Each row was made from one small tree. The marks that hang from a mark follow it in brackets, in the order of their numbers. Every link used is in the known rows. Write each row's tree.
(in the rows, 128 means zero)
Known rows:
q413(q209(q423 q746) q478): [168  77 110 186 109  94 155 101 138 196 137 145  85 121  88 126 123 117]
q375(q423(q209(q746) q413)): [139 132  99 161 136 139 137 135 173 151 104 178 105  94  88 138  94 149]
q423(q413): [135 117 138 148 138 121 143 125 170 144 130 156 105 127  94 125  97 140]
q423(q375 q413(q209(q746) q230)): [137  84 140 162 136 107 131 156 163 207 110 173  81 164  81 151  93 124]
q746(q209(q423(q413(q230)))): [111 101 140 170 133 108 145 109 179 159 135 207  96 145 104 129 107 125]
q209(q423(q375 q413(q230 q478)) q746): [139  85 109 177 138 107 144 140 150 193 133 183  55 154 104 170 106 101]
q209(q423(q413(q230 q478)) q746): [140  95 119 191 144  90 151 128 153 179 140 180  72 137  98 148 104 109]
q423(q375 q413(q209(q746) q230 q478)): [139  73 128 167 140 101 140 157 146 214 115 176  70 163  81 163  91 107]
q413(q209(q423) q230 q478(q364)): [147  71 143 185  98  71 169 128 137 198 137 162  81 138 103 110 108 106]
q423(q209 q375 q413): [112 116 125 144 134 163 147 129 184 146 103 170  99 143  95 148  88 133]
q209(q746): [151 102 128 173 113 110 133 125 142 161 140 143  93 122  93 123 112 136]
q423(q209): [122 109 139 175 115 141 150 116 165 133 119 155 116 123  93 116  91 143]
q364(q478): [138  97 145 170 121 107 134 125 141 149 142 147 122 116 114 119  82 131]
q375(q423(q209 q413(q230))): [119 125 132 177 142 129 141 157 177 144 103 199 115 113  93 135  72 150]
q413(q209(q423 q746) q478(q364)): [167  78 112 170  93  80 165 106 133 205 138 140  71 119  98 112 133 105]
q746(q209): [124  96 137 159 106 123 137 105 152 150 138 174 105 131  99 115 112 133]
q209(q423 q746): [158 101 117 181 109 108 141 104 150 164 146 147  87 118 103 122 125 133]
q413(q209(q423 q746) q230 q478): [155  67 130 207 116  79 151 125 137 205 137 163  82 139  87 131 108 113]
q746(q209(q423(q375 q413))): [122 102 111 133 120 141 142  97 179 166 130 192  82 146 111 145 121 121]

Which tree is each row?
[141  96 136 133 129 130 142 132 171 184 109 157  97 149  86 138  97 134] | q423(q375 q413(q209))
[141 120  86 168 140 133 147 135 156 160 108 181  94  94  87 149  93 131] | q375(q423(q209(q746) q413(q478)))
[123 104  98 140 122 136 161 133 156 178 111 165  61 137 101 153 106 100] | q423(q209(q746) q375 q413(q478(q364)))
[154 116 105 151 138 114 144 141 145 158 125 171  97  97  96 141  94 136] | q375(q423(q413(q478)))
[123 122 121 164 140 138 146 117 182 146 111 164 102 124  86 132  96 136] | q423(q209(q746) q413)
[151  97  89 139 116 108 158 121 146 194 136 160  45 135 115 151 130  94] | q209(q423(q375 q413(q478(q364))) q746)
[157  91 117 178 141  84 138 163 141 206 113 186  89 115  78 146  89 127] | q375(q423(q413(q209(q746) q230 q478)))
[120 113 112 150 135 156 140 128 177 162 104 168  85 141  91 154  97 127] | q423(q209(q746) q375 q413)
[101 106 144 165 141 146 144 150 181 154 102 189  96 161  95 152  74 129] | q423(q209 q375 q413(q230))
[124  88 135 163 143 115 144 158 147 176 126 181  76 162  99 164  83 111] | q423(q375 q413(q230 q478))
[149 107 102 149 128 129 138 116 169 178 130 162  69 138 105 153 121 123] | q209(q423(q375 q413) q746)
[130  76 142 145 123  93 158 161 147 207 115 173  70 163  95 143  92 101] | q423(q375 q413(q209 q230 q478(q364)))
[159 114 125 144 130 114 138 139 167 173 109 166 116 102  83 122  95 155] | q375(q423(q413(q209)))
[112 104 127 175 135 102 162 145 157 170 117 181  74 137  95 137  91 104] | q423(q209(q746) q413(q230 q478(q364)))
[109 104 129 172 142 140 137 152 175 170 104 188  84 158  92 161  84 123] | q423(q209(q746) q375 q413(q230))
[116 107 111 133 123 141 168 132 162 162 110 167  74 140 105 145  97 105] | q423(q209 q375 q413(q478(q364)))
[165  88 123 179 105 101 145 101 156 188 132 144  96 122  90 114 124 133] | q413(q209(q423 q746))
[128  85 154 154 135 115 138 155 169 191 109 176  95 166  86 144  83 131] | q423(q375 q413(q209 q230))
[154 102 129 173 137  91 128 163 157 198 109 184 101 117  78 134  90 144] | q375(q423(q413(q209(q746) q230)))
[103  95 131 171 145 139 154 152 164 162 107 191  85 161  94 165  71 112] | q423(q209 q375 q413(q230 q478))
